Each row comes from the steps of one walk. Every step used is in the known rows, and no mark comes twice. Write the walk behind each row, first mark first.
Known rows:
rederel -> pefa: [ 0.373 -0.699  0.025  1.354 -1.668  1.153  0.560  0.421  0.983 -0.045
 -0.349 -1.348  0.178 -0.508 -0.405 -2.213  0.379  1.231 -1.421 -0.158
  0.638  1.768  0.669]
rederel -> lago -> livek -> kinoseb -> zufod: [ 1.310 -1.194  1.890 -1.653  0.185  1.241  0.870 -2.211  0.229 -0.868
  0.275  0.564  0.204 -0.776  0.888  0.985  2.726 -1.268  2.157  2.241
  2.146 -1.362  1.680]
goval -> pepen -> pefa -> rederel -> lago: [-1.608  0.492  4.231 -0.266  2.336 -1.185 -2.939  0.436  1.838 -0.790
  0.343 -0.329 -1.074 -1.659  0.714 -0.334  2.883 -1.726  2.347  2.221
 -1.343  1.337  2.403]
goval -> pepen -> pefa -> rederel: [-1.676  0.809  4.067  0.026  1.596 -0.631 -2.351  1.103  2.733 -0.521
 -0.118 -1.912 -1.001 -1.002  1.318 -1.134  3.406 -0.710  2.140  2.124
 -2.446  2.195  1.427]
rederel -> lago: [ 0.157 -0.313  0.560 -0.649  0.955 -0.963 -0.771 -0.892 -1.177 -0.386
  0.777  2.190 -0.466 -0.726 -0.668  1.072 -0.372 -1.581  0.201 -0.043
  1.743 -0.949  1.017]
goval -> pepen -> zufod -> kinoseb: [-0.543  2.474  1.730  0.707 -0.293 -0.394  1.987 -1.645  2.160  0.310
 -1.827 -1.815 -0.604 -0.100  0.907 -2.224  3.047  0.228  1.736  1.539
 -1.209 -1.491  0.536]
pefa -> rederel -> lago -> zufod -> pepen: [-0.137 -0.637  4.204  0.602  2.610 -0.891 -2.652 -2.799 -0.026 -1.521
  2.680  2.037 -2.493 -3.599 -2.707  1.441  4.192 -0.238  1.750  1.231
  1.406 -1.669  1.716]
pepen -> pefa -> rederel -> lago: [ 0.713 -0.206  3.631 -0.212  1.513 -3.432 -4.357  0.798  0.619 -2.063
  1.630  0.640 -1.224 -2.451 -0.736  0.265  1.499 -0.710  1.928  1.158
  1.225  1.417  1.477]
pefa -> rederel -> lago: [-0.696 -0.200  2.211 -0.186  1.741 -2.866 -2.363 -1.662 -0.141 -1.569
  2.740  2.754 -1.672 -1.548 -1.290  0.255  2.591 -1.969  0.173  1.237
  1.075 -0.537  1.578]
pefa -> rederel -> lago -> zufod -> kinoseb -> livek: [ 1.310 -0.278  3.498  2.654  2.691 -0.885 -1.420 -2.359 -0.036 -1.681
  1.737  1.553 -1.622 -2.877 -1.946  0.590  5.026  0.419  1.075  4.255
  2.001 -2.712  1.012]
pefa -> rederel -> lago -> livek -> kinoseb: [ 0.610 -1.444  3.602 -1.375  1.584 -1.871 -1.669 -2.215  0.855 -1.126
  3.536  2.002 -2.157 -1.863 -1.318 -0.028  5.587 -1.491  1.378  2.444
  0.185 -0.656  1.914]
livek -> kinoseb -> zufod: [ 0.456 -0.357  1.544 -0.115 -2.240 -0.138  2.638 -1.871  2.355 -0.595
 -2.647 -1.614  1.498  1.320  1.292  0.097  3.520  0.230  1.029  0.898
  0.026 -0.635  0.686]
livek -> kinoseb: [ 0.909 -0.658  1.135 -0.179 -1.140 -1.331  1.534 -0.916  1.656  0.294
 -1.316 -0.458  0.042  0.713 -0.614 -0.216  3.873  0.402  0.287 -0.073
 -1.438 -0.132  0.637]
kinoseb -> zufod: [-0.553  0.132  0.324  0.258 -1.252  1.380  1.014 -0.880  0.695 -1.002
 -1.612 -1.099  1.609  0.641  2.060  0.241 -0.408 -0.105  0.783  1.096
  1.689 -0.528 -0.060]
pefa -> rederel: [-0.722 -0.023  1.890  0.325  0.679 -2.119 -1.663 -0.977  0.968 -1.031
  1.989  0.785 -1.306 -0.780 -0.721 -0.711  3.017 -0.494 -0.247  1.251
 -0.505  0.374  0.500]
zufod -> lago -> livek -> kinoseb: [ 2.752 -1.561  3.131  0.515  1.653  0.861  1.136  0.440  0.745  0.379
  0.809  1.435 -0.469  0.433 -1.343  0.298  3.148  1.296  0.400  2.313
 -0.409 -0.252 -0.496]
pefa -> rederel -> lago -> zufod: [-0.561 -0.476  4.262  0.236  2.264 -0.920 -3.061 -1.837 -0.655 -1.769
  2.795  3.588 -1.857 -3.792 -1.961  1.207  3.364 -1.418  1.521  2.321
  1.525 -1.325  0.968]
lago -> zufod -> pepen: [ 0.783 -0.605  2.204  1.006  1.198  2.421 -0.235 -1.218  0.268 -0.013
  0.070 -0.791 -1.010 -2.596 -1.724  1.573  2.014  1.950  1.939 -0.080
  0.512 -1.328  0.429]
zufod -> pepen -> pefa -> rederel -> lago: [ 0.905 -0.438  3.007  0.148  1.867 -3.154 -3.222 -0.407  1.366 -1.525
  1.418 -1.696 -2.080 -1.832 -1.946  0.675  2.442  0.826  2.134 -0.378
  1.170  0.667  2.361]
pepen -> zufod: [ 1.098  2.166  0.745 -0.764 -0.626 -2.607  0.625 -0.932 -0.199 -0.891
 -0.113 -0.180 -0.076 -1.748 -1.215 -0.046 -0.101  1.239  1.083  0.531
  1.899 -0.787 -1.282]
lago -> livek -> kinoseb -> zufod -> pepen -> goval: [ 3.352 -1.839  0.084 -0.536 -0.931  2.246  3.210 -1.699  1.561 -2.082
 -1.435 -3.534  1.055  0.527 -0.774  0.289  4.667  1.405  3.828  0.877
  0.942 -0.579  0.598]
zufod -> pepen: [ 0.343 -0.297 -0.326  0.415  0.466  0.031  0.385 -1.205  0.894  0.217
 -0.110 -2.364 -0.953  0.328 -1.104  0.401  1.325  1.377  0.126 -1.471
 -0.031 -0.256  1.334]
pepen -> pefa -> rederel -> lago -> livek: [ 1.168 -0.757  3.967 -0.969  2.079 -1.288 -4.477  0.856  0.209 -1.852
  3.280  0.516 -1.675 -3.278 -0.613  0.320  1.702 -0.706  2.885  2.354
  1.561  1.282  1.406]
pepen -> zufod -> lago -> livek -> kinoseb -> subot: [ 4.418 -0.335  3.782 -0.112  2.056 -1.770  2.525 -0.571  0.940  0.543
  1.742  1.510 -1.435 -2.645 -2.221  0.916  4.106  2.622  0.917  2.627
  1.398 -0.979 -2.159]

Which walk is each row?
[ 1.799 -1.341  1.507 -0.878 -0.640  2.607  2.294 -2.178  2.488 -0.470
 -0.400 -3.546 -0.099  0.290  0.796  0.219  4.417  1.351  2.537  1.380
  0.525 -0.617  1.393] : lago -> livek -> kinoseb -> zufod -> pepen
[ 0.074 -0.823  2.718 -1.030  2.383 -0.774 -2.971 -1.549 -0.471 -1.503
  4.372  2.232 -2.246 -2.458 -0.741  0.246  2.756 -1.673  1.201  2.605
  1.280 -0.403  1.441] : pefa -> rederel -> lago -> livek
[ 0.521 -0.217  2.097  1.872  0.232  0.925  1.297 -0.082  0.548 -0.908
 -1.540  0.891  1.944  1.695  1.057  0.846 -0.346  0.423 -0.084  2.114
  2.108 -0.613 -0.827] : kinoseb -> zufod -> lago
[ 1.488 -0.972  5.050 -0.912  0.400 -1.441 -2.691 -0.392  2.137 -2.315
  1.050 -0.859 -0.635 -2.231  0.671  0.284  4.296 -0.463  3.771  3.140
  1.752  0.777  1.973] : pepen -> pefa -> rederel -> lago -> livek -> kinoseb -> zufod
[ 1.965  0.113 -0.771  2.909  0.473  0.022  2.102 -0.615  0.770 -0.127
 -1.553 -2.449  0.171  1.291  0.071 -1.073  2.213  2.186 -0.166  2.388
  0.470 -1.672  0.440] : zufod -> kinoseb -> livek
[-1.078  2.401  1.611 -1.027  0.282 -0.436  1.308 -1.096  1.312  0.105
 -1.074 -1.153 -0.378 -0.971  0.397 -0.742  1.589  0.132  1.389  1.319
 -0.729 -0.329 -0.023] : goval -> pepen -> zufod
[ 1.634 -0.591  3.522  0.277  1.977  0.657 -2.662 -0.187 -0.568 -0.706
  0.123  0.122 -1.132 -3.961 -2.255  2.504  0.956  0.831  3.462  0.007
  2.375 -1.040  1.509] : rederel -> lago -> zufod -> pepen -> pefa
[ 0.870 -0.959  0.815 -1.590  1.779  1.253 -1.295 -0.447 -1.508 -0.319
  2.500  1.855 -0.834 -1.806 -0.073  1.012 -0.092 -1.352  1.403  1.410
  1.967 -0.720  1.183] : rederel -> lago -> livek
[ 0.875 -0.291  5.478  0.337  1.934 -1.737 -4.825  0.596  0.102 -1.965
  1.761  1.690 -1.295 -4.611 -1.488  1.269  2.159 -0.266  3.428  2.252
  1.837  0.400  1.023] : pepen -> pefa -> rederel -> lago -> zufod
[ 1.152 -0.810  4.061  0.121 -0.453 -2.969 -0.348 -2.398  3.424 -1.959
 -1.243 -2.684 -0.506 -0.365 -0.393  0.706  5.803  0.674  2.709  0.870
  1.175 -0.123  2.813] : livek -> kinoseb -> zufod -> pepen -> pefa -> rederel -> lago
[ 1.138 -0.460  4.782  1.314  1.822  0.325 -3.132 -0.137  1.415 -1.291
  0.717 -1.688 -1.922 -4.234 -1.970  1.170  3.568  2.501  3.404  1.074
  0.466  0.344  0.770] : lago -> zufod -> pepen -> pefa -> rederel
[ 2.628 -0.964  0.409  1.334  0.801  2.030  0.754 -0.827 -0.663 -1.721
 -0.899 -0.753  0.259 -2.379 -3.711  1.716  2.559  2.023  3.560 -0.598
  1.141 -1.507 -0.533] : lago -> zufod -> pepen -> goval
[ 2.438 -0.055  1.664  3.247  1.302  2.393  1.104 -0.697 -0.084 -0.356
 -1.459 -1.066 -0.035 -1.866 -0.693  0.363  3.075  2.629  1.420  3.533
  1.044 -2.803 -0.314] : lago -> zufod -> kinoseb -> livek
[ 1.308 -0.471  2.802  1.688  0.787  1.511 -0.844 -1.607 -0.996 -0.315
  0.254  2.785 -1.018 -2.468 -0.735  0.962  2.063 -0.745  2.177  1.218
  1.481 -2.924  1.300] : rederel -> lago -> zufod -> kinoseb
[ 1.684  2.068  0.983  1.129 -1.460 -2.418  1.499 -1.592  0.684 -0.591
 -0.810 -1.007 -0.444 -0.817 -0.748 -1.502  1.793  1.512  1.476  0.688
  1.381 -2.020 -0.387] : pepen -> zufod -> kinoseb
[ 2.012 -1.178  4.112 -0.703  0.034  0.366 -0.553 -1.261  3.749 -1.471
  0.366 -4.096 -0.729 -1.158  0.554 -0.258  5.794  1.649  3.818  2.502
  0.569  0.805  1.871] : lago -> livek -> kinoseb -> zufod -> pepen -> pefa -> rederel
[ 1.559 -1.142  1.694 -1.157 -1.036  2.548  1.879 -1.351  1.721 -0.422
 -0.484 -1.814  0.624  0.134  1.696 -0.041  3.553  0.384  2.276  2.377
  0.474 -0.418  0.610] : lago -> livek -> kinoseb -> zufod
[ 1.068 -0.566  3.767  0.619 -1.273 -2.196  0.204 -1.863  4.314 -1.635
 -1.877 -4.113 -0.033  0.155  0.087 -0.282  6.045  1.703  2.517  0.754
  0.210  0.591  2.051] : livek -> kinoseb -> zufod -> pepen -> pefa -> rederel
[ 2.533 -1.471  2.964 -1.297  0.624  0.722 -0.348 -1.231  1.417 -1.190
 -0.242 -2.442 -0.440 -1.389  0.273  1.419  2.938  0.566  3.791  1.389
  2.127 -0.435  2.553] : rederel -> lago -> livek -> kinoseb -> zufod -> pepen -> pefa
[ 1.426 -1.159  2.583  0.969  2.242 -1.181 -1.595 -2.201 -0.737 -3.049
  1.843  1.904 -1.171 -3.231 -4.335  1.568  4.606 -0.286  3.173  0.646
  1.858 -1.562  0.991] : pefa -> rederel -> lago -> zufod -> pepen -> goval
[ 0.611 -0.557  1.339  0.298 -1.792 -0.243  2.969 -2.900  3.200 -0.458
 -2.799 -3.390  0.504  1.569  0.273  0.209  4.628  1.375  1.296 -0.016
  0.152 -0.953  1.700] : livek -> kinoseb -> zufod -> pepen
[ 2.593 -1.172  2.684 -0.784 -0.461  1.959  0.717 -0.584  2.827 -0.745
 -1.209 -4.675  0.177 -0.480  1.172  0.289  3.775  2.168  3.876  1.607
  0.820  0.457  1.444] : lago -> livek -> kinoseb -> zufod -> pepen -> pefa
[-0.080 -0.145  0.039  0.518 -0.735  1.247  1.711 -1.975  1.565 -0.963
 -1.800 -3.337  0.786  1.185  0.987  0.578  0.675  1.039  1.098 -0.078
  1.698 -0.738  1.106] : kinoseb -> zufod -> pepen
[ 2.491 -1.019 -0.296  0.469 -1.950 -0.430  3.952 -2.284  2.238 -2.103
 -3.739 -3.413  1.865  1.864 -1.392  0.248  4.791  1.386  2.760 -0.718
  0.570 -0.913  0.916] : livek -> kinoseb -> zufod -> pepen -> goval
[ 1.398 -0.825  2.981  1.233 -0.894 -0.661  2.759 -0.934  2.183 -0.478
 -2.639  0.145  1.573  2.164  0.352  0.556  3.424  0.909  0.343  1.763
  0.362 -0.963 -0.131] : livek -> kinoseb -> zufod -> lago
[ 1.289 -0.809  2.354  0.988  0.938  3.110  1.013  0.244  0.311 -0.856
  0.163  0.495  1.391  0.674  1.353  0.684 -0.222  0.631  0.859  3.492
  2.443 -0.566 -0.745] : kinoseb -> zufod -> lago -> livek
[ 0.186 -0.261  3.073  0.474  0.503 -1.481 -1.921 -1.593  1.883 -2.520
 -0.475 -2.618 -0.348 -0.918  0.338  0.860  1.932  0.238  2.778  0.881
  2.761  0.122  2.351] : kinoseb -> zufod -> pepen -> pefa -> rederel -> lago
[ 2.127  0.370  4.333 -0.460  3.060  0.218  3.266 -0.736  2.519  1.474
  0.428  0.474 -1.560 -1.570 -0.417  0.333  5.732  1.246  1.289  3.324
 -1.389 -0.441 -0.838] : goval -> pepen -> zufod -> lago -> livek -> kinoseb -> subot
[ 0.589 -1.320  3.644 -0.811  0.909 -0.598 -0.418 -3.813  2.114 -1.755
  2.047 -0.590 -1.744 -1.025 -0.638  0.339  6.295 -0.714  2.207  2.341
  1.574 -1.066  2.834] : pefa -> rederel -> lago -> livek -> kinoseb -> zufod -> pepen
